What can hang from each mark:
Q558: Q620
Q615: Q413 Q925
Q829: Q413 Q620
Q408: Q620
Q620: Q408 Q558 Q829
Q413: Q467 Q615 Q829
Q467: Q413 Q415

Every row comes from one small tree of marks. The marks that hang from a mark follow it in brackets, in the order of their numbers. Every link used is in the known rows. Which tree was each row made from?
Known rows:
Q408{Q620{Q558 Q829{Q413}}}: [ -3  22 -35   4   8  18   0  37  18  24  23  45  17 -11 -34 -19 -28 -28
  26]
Q413{Q467 Q615 Q829{Q620{Q408 Q558}}}: [  4 -44  -5 -17  24  30  30  62 -18 -10  17  67  15 -20 -34   2  38   1
  24]
Q615{Q413{Q467} Q925}: [-23  -2  -3 -42   8   6  24  44 -47  -5  46  14  31  -2 -22 -18  31  19
  22]
Q558{Q620}: [  9   5 -26 -15   9  -5   6  46  23 -17  20  30  32 -25  15   2  18   6
   7]
Q615{Q413 Q925}: [-15  15  -9 -30   5  -9  14  35 -28 -14  22   9  26 -13 -12 -20  21   6
  19]
Q829{Q413{Q467{Q415}} Q620{Q558}}: [-10  -9   8 -24  24   3  -9  40  17  11  31  56  17 -17 -17  12   1   4
  18]
Q558{Q620{Q408 Q829{Q413{Q467{Q415}}}}}: [-22  -4 -37  18  17  16 -12  78  18  21  68  66  43 -21 -14  17   0 -10
  -8]
Q413{Q467 Q615{Q925}}: [-22 -27  -9 -28   7  12  30  50 -28   9  34  35  34  -6 -25 -16  28  40
  30]
Q620{Q408 Q558 Q829{Q413{Q467 Q615}}}: [-20 -20 -29   7  16  35  24  73  -7  28  25  63  23 -22 -61  -9 -14   2
  23]
Q558{Q620{Q408 Q829{Q413{Q615}}}}: [-10  -9 -42   4   4   8   0  73  25  15  28  58  47 -35 -19   9  -6 -14
   4]
Q413{Q467{Q415}}: [-12   6 -15   2  22   6  16  52  -7  17  40  47  22  -1 -10   6  15  32
   0]
Q558{Q620{Q408}}: [  8  -4 -41  -4  22   0   0  60  32 -31  27  37  39 -33  15  11  29   0
   4]
Q413{Q467{Q415} Q615 Q829}: [-13 -19 -11  12  10  15  28  60 -35  38  33  67  24   5 -24   2  20  33
   1]
Q620{Q408 Q558 Q829{Q413}}: [-12  14 -31  18  19  26   8  56  15   3  10  48   5 -32 -35 -19 -23 -20
  16]
Q413{Q467{Q415} Q615 Q829{Q620{Q408}}}: [ -5 -32  -5  -1  27  16  17  69 -15  12  41  79  30 -10 -18  24  42  11
   4]
Q467{Q413{Q615{Q925} Q829{Q620}} Q415}: [-12 -14  -5 -17   7   8  -4  27 -32  20  29  55  19   2  -3 -12  16  -5
  21]
Q620{Q408 Q558 Q829{Q413{Q467}}}: [-19  -6 -23   6  21  40  18  66   0  11  34  53  10 -24 -47 -17 -12 -10
  17]
Q620{Q408 Q558 Q829{Q413{Q615{Q925}}}}: [-29 -11 -34  10   7  20   6  57   1   7  11  48  22 -30 -48 -29 -15  -9
  33]
Q413{Q467{Q415} Q615{Q925}}: [-28 -19 -17  -4  11   0  14  51 -26  19  40  48  36  -2 -21  -3  23  44
  18]

Write each row's tree:
[-11 -10 -18   1  14   2  20  58 -16  33  29  57  32  -2 -22  14  13  44
   5]
Q413{Q467{Q415} Q615}
[-25 -17 -39  -2   0   9  -8  65  16   3  36  49  49 -35 -21  -7   5 -14
  18]
Q558{Q620{Q408 Q829{Q413{Q615{Q925}}}}}
[ -7   3  17 -45   0   6  16  31 -35 -23  27  24  17 -10 -10 -19  38 -22
  17]
Q615{Q413{Q829{Q620}} Q925}
[-14   2  -4  -3  10   8  21  54 -55  25  46  47  21   8 -21  -1  19  12
  -7]
Q615{Q413{Q467{Q415} Q829}}
[-32   1 -12  -9  -8  15  13  48  -6  27  19  41  25 -16 -36 -28 -16   1
  26]
Q620{Q829{Q413{Q615{Q925}}}}
[ -6  27 -29  -5   8  14   3  43  18  32  39  43  30  -6 -23 -10 -20 -25
  17]
Q408{Q620{Q829{Q413}}}
[ 15   1   5 -17  12  21  21  31  -1 -23  -3  47  -8 -20 -10 -16  19 -15
  20]
Q413{Q829{Q620{Q558}}}
[  9  -1 -23  10  34  19 -10  37  -8  -5  20  61  -1 -13   0  -3   9 -30
   8]
Q467{Q413{Q829{Q620{Q408 Q558}}} Q415}
[-14 -20 -18 -15   1  24  18  30 -47  19  23  37  18   4  -7 -37   8   4
  30]
Q467{Q413{Q615{Q925} Q829}}
[ -7  15 -23  -8  -5  14   2  51  25  12  31  42  29 -26  -7  -7 -17 -20
   3]
Q558{Q620{Q829{Q413}}}
[  7   5   1 -28  20   8  18  54 -21 -24  23  41  22 -21  -8   7  37 -28
   1]
Q615{Q413{Q829{Q620{Q408}}}}
[-40 -29  -5 -14  10  -3  -1  50 -14  38  45  50  44  -5 -20  -2   6  34
  27]
Q829{Q413{Q467{Q415} Q615{Q925}}}
[  0 -23  -9 -24  25   0  -2  52  31  -6  -4  53  30 -40 -24  12   5  -6
  29]
Q829{Q413{Q615} Q620{Q408 Q558}}
[  4 -18   1 -30  24  24  24  57 -35 -24  32  48  14 -18 -33   0  42 -20
  13]
Q615{Q413{Q467 Q829{Q620{Q408 Q558}}}}
[ -5 -21   3 -42   3  20  13  26 -36   6  21  43  19  -1  -4 -24  21 -11
  32]
Q467{Q413{Q615{Q925} Q829{Q620}}}
[ -4   8 -39   1   2  12   3  42   9  38  14  55  27 -13 -48 -12 -28 -16
  29]
Q408{Q620{Q558 Q829{Q413{Q615}}}}
[-32 -16 -24 -23  -1  22  10  51 -16  44  62  49  49   4 -46 -16  -1  -1
  37]
Q408{Q620{Q829{Q413{Q467 Q615{Q925}}}}}
